What can hang from each mark:
G: T
E: D G
V: C T
B: D E F T V
F: B
T: B V
D: C

Every row comes from one small tree of marks. The marks that hang from a mark follow it in brackets, in alphabetical order. Every link used is in the known rows. Which tree was each row made from?
Known rows:
E[D G[T[B]]]: [-0.28 -0.42  0.19 -0.11  0.14 -0.07  0.10 -0.14 -0.32 -0.08  0.25 -0.05
 -0.09 -0.02 -0.04  0.00  0.03 -0.10]
E[D G[T]]: [-0.19 -0.41  0.14 -0.24  0.15 -0.12  0.16 -0.11 -0.24  0.03  0.24 -0.08
 -0.09  0.15 -0.10  0.04  0.03 -0.04]
T[B[F] V]: [-0.19 -0.25  0.21  0.46  0.19  0.30 -0.03  0.02 -0.33 -0.20  0.26  0.18
  0.04 -0.46  0.02 -0.09  0.18 -0.20]
E[D G]: [-0.17 -0.28  0.06 -0.33  0.07 -0.04  0.25 -0.02 -0.07 -0.03  0.22 -0.07
  0.02  0.14 -0.10  0.01 -0.09 -0.02]
T[B[E] V]: [-0.29 -0.26  0.19  0.48  0.02  0.20  0.04 -0.02 -0.26  0.01  0.18  0.03
  0.04 -0.41 -0.02 -0.20  0.05  0.02]
E[D[C] G[T[B[F] V]]]: [-0.23 -0.42  0.26  0.14  0.30  0.06  0.03 -0.06 -0.37 -0.22  0.50 -0.09
 -0.07 -0.16 -0.10  0.11  0.11 -0.13]
T[B[D E[G]] V[C]]: [-0.34 -0.21  0.34  0.28  0.00  0.38  0.19  0.03 -0.31 -0.10  0.30 -0.05
  0.26 -0.38 -0.03 -0.23  0.01 -0.07]
F[B[D E V]]: [-0.26 -0.34  0.23  0.41  0.06  0.39  0.07  0.02 -0.18 -0.02  0.27  0.23
  0.03 -0.33 -0.04 -0.04 -0.02 -0.13]
V[C T[B[E[D G] F]]]: [-0.15 -0.34  0.32  0.21 -0.13  0.19  0.06  0.09 -0.32 -0.02  0.52  0.11
  0.03 -0.31  0.32 -0.19  0.19 -0.08]
V[C T[B[D E[G] F]]]: [-0.18 -0.22  0.37  0.27 -0.16  0.32  0.00  0.09 -0.31 -0.12  0.44  0.13
  0.10 -0.38  0.26 -0.14  0.16 -0.20]
T[B[D E V]]: [-0.34 -0.25  0.30  0.35  0.01  0.39  0.07 -0.03 -0.22 -0.07  0.20  0.06
  0.08 -0.40 -0.02 -0.09 -0.04 -0.09]
T[B[E]]: [-0.25 -0.17  0.11  0.28 -0.12  0.05 -0.03 -0.02 -0.10 -0.05  0.03  0.03
 -0.05 -0.34  0.09 -0.14 -0.12  0.02]
T[B[E[D] F]]: [-0.31 -0.49  0.22  0.21  0.03  0.10  0.04  0.01 -0.17 -0.12  0.23  0.12
 -0.11 -0.36  0.19 -0.06 -0.10 -0.06]
G[T[V]]: [-0.06 -0.24  0.18  0.27  0.20  0.00 -0.06 -0.10 -0.34  0.12  0.14  0.00
 -0.06 -0.04 -0.07 -0.01  0.28 -0.02]
E[G[T]]: [-0.15 -0.11  0.04 -0.03 -0.01 -0.07  0.04 -0.06 -0.21 -0.03  0.10 -0.01
 -0.08 -0.01 -0.20  0.00  0.02 -0.10]
E[D[C] G]: [-0.08 -0.13  0.04 -0.24  0.12 -0.04  0.14  0.01  0.01 -0.14  0.32 -0.21
  0.02  0.13 -0.12  0.13 -0.13  0.03]
F[B]: [-0.06 -0.11 -0.01  0.26  0.05  0.07 -0.09 -0.01 -0.10 -0.11  0.08  0.20
 -0.05 -0.18  0.07 -0.02  0.01 -0.13]
F[B[D[C] E T V]]: [-0.24 -0.28  0.29  0.59  0.10  0.40 -0.06  0.08 -0.21 -0.19  0.40  0.13
  0.04 -0.51 -0.01  0.13 -0.08 -0.23]

Which tree is each row?
[-0.25 -0.20  0.24  0.28  0.18  0.20 -0.05 -0.04 -0.38 -0.28  0.32  0.02
  0.00 -0.31 -0.21  0.09  0.10 -0.28]
E[G[T[B[D[C] F] V]]]
[-0.41 -0.51  0.27  0.25  0.04  0.32  0.22  0.06 -0.30 -0.11  0.47  0.17
 -0.04 -0.45 -0.04 -0.15 -0.03 -0.13]
T[B[E[D G] F V]]
[-0.35 -0.26  0.26  0.08 -0.05  0.42  0.30  0.06 -0.14  0.04  0.30  0.02
  0.13 -0.19 -0.31 -0.06 -0.11 -0.08]
B[D E[G] V]
[-0.29 -0.22  0.25  0.20  0.03  0.16  0.03 -0.01 -0.13 -0.07  0.25 -0.17
  0.02 -0.14 -0.26  0.12 -0.11 -0.03]
B[D[C] E[G[T[V]]]]
[ 0.06  0.02  0.22  0.26 -0.12  0.15 -0.10  0.02 -0.26  0.00  0.31  0.05
  0.10 -0.22  0.37 -0.17  0.30 -0.05]
V[C T[B]]
[-0.04 -0.11  0.29  0.25  0.27  0.51  0.02  0.12 -0.12 -0.27  0.44  0.09
  0.09 -0.26 -0.10  0.22  0.10 -0.25]
B[D[C] F V]
[-0.21 -0.16  0.27  0.25 -0.03  0.18 -0.09  0.08 -0.02 -0.18  0.16 -0.17
  0.04 -0.32  0.01  0.26 -0.25 -0.13]
B[D[C] E T]
[-0.27 -0.51  0.20  0.25  0.09  0.06  0.15 -0.01 -0.32  0.06  0.39  0.10
 -0.03 -0.18  0.04 -0.16  0.03  0.00]
F[B[E[D G[T[V[C]]]]]]
[-0.15 -0.35  0.08  0.27  0.06  0.01 -0.02  0.01 -0.03 -0.04  0.25  0.06
 -0.11 -0.16  0.12  0.01 -0.13  0.06]
F[B[E[D[C]]]]
[-0.09 -0.27  0.21  0.53 -0.06  0.30  0.06  0.10 -0.27  0.14  0.49  0.26
  0.02 -0.35  0.15 -0.22  0.21 -0.01]
F[B[E V[C T]]]
[-0.30 -0.48  0.25  0.01  0.23  0.01  0.14 -0.13 -0.43 -0.03  0.34 -0.06
 -0.03 -0.05 -0.10 -0.04  0.14 -0.10]
E[D G[T[B V]]]
[-0.20 -0.23  0.29  0.35 -0.15  0.20 -0.16 -0.04 -0.23 -0.01  0.19  0.10
 -0.03 -0.31  0.16 -0.03  0.13 -0.13]
V[T[B[D E]]]
[-0.16 -0.33  0.18  0.58 -0.05  0.28  0.00  0.05 -0.26  0.13  0.41  0.31
 -0.07 -0.37  0.04 -0.14  0.17 -0.06]
F[B[E V[T]]]
[-0.38 -0.38  0.38  0.39  0.08  0.42  0.05  0.19 -0.23 -0.34  0.47  0.01
  0.09 -0.56 -0.19  0.22 -0.16 -0.36]
B[D[C] E[G] F T[V]]
[-0.18 -0.29  0.32  0.14  0.13  0.31 -0.08  0.10 -0.21 -0.34  0.17  0.15
  0.04 -0.38  0.08  0.27 -0.03 -0.48]
B[D F T]
[-0.09 -0.18  0.27  0.38  0.18  0.09 -0.06 -0.11 -0.47  0.00  0.22 -0.01
  0.03 -0.22  0.11 -0.15  0.31 -0.05]
G[T[B V[C]]]
[-0.23 -0.48  0.17  0.33  0.10  0.21  0.15  0.02 -0.18  0.10  0.38  0.20
 -0.06 -0.23  0.04 -0.12  0.01  0.02]
F[B[E[D] V]]
[-0.02 -0.11  0.25  0.51  0.16  0.42 -0.14  0.02 -0.24 -0.16  0.45  0.19
  0.05 -0.29  0.03  0.14  0.21 -0.24]
F[B[D[C] V[T]]]
[-0.23 -0.38  0.36  0.43  0.28  0.24 -0.14 -0.11 -0.49 -0.16  0.21  0.12
 -0.05 -0.35  0.02  0.06  0.26 -0.28]
G[T[B[D F] V]]
[-0.29 -0.33  0.29  0.34  0.04  0.36  0.15  0.03 -0.33 -0.02  0.41  0.17
  0.07 -0.31 -0.05 -0.13  0.04 -0.15]
F[B[D E[G[T]] V[C]]]
[-0.31 -0.49  0.24  0.32  0.06  0.17  0.17  0.08 -0.33 -0.05  0.45  0.11
  0.06 -0.37  0.06 -0.11 -0.05 -0.13]
F[B[E[D G] T[V[C]]]]
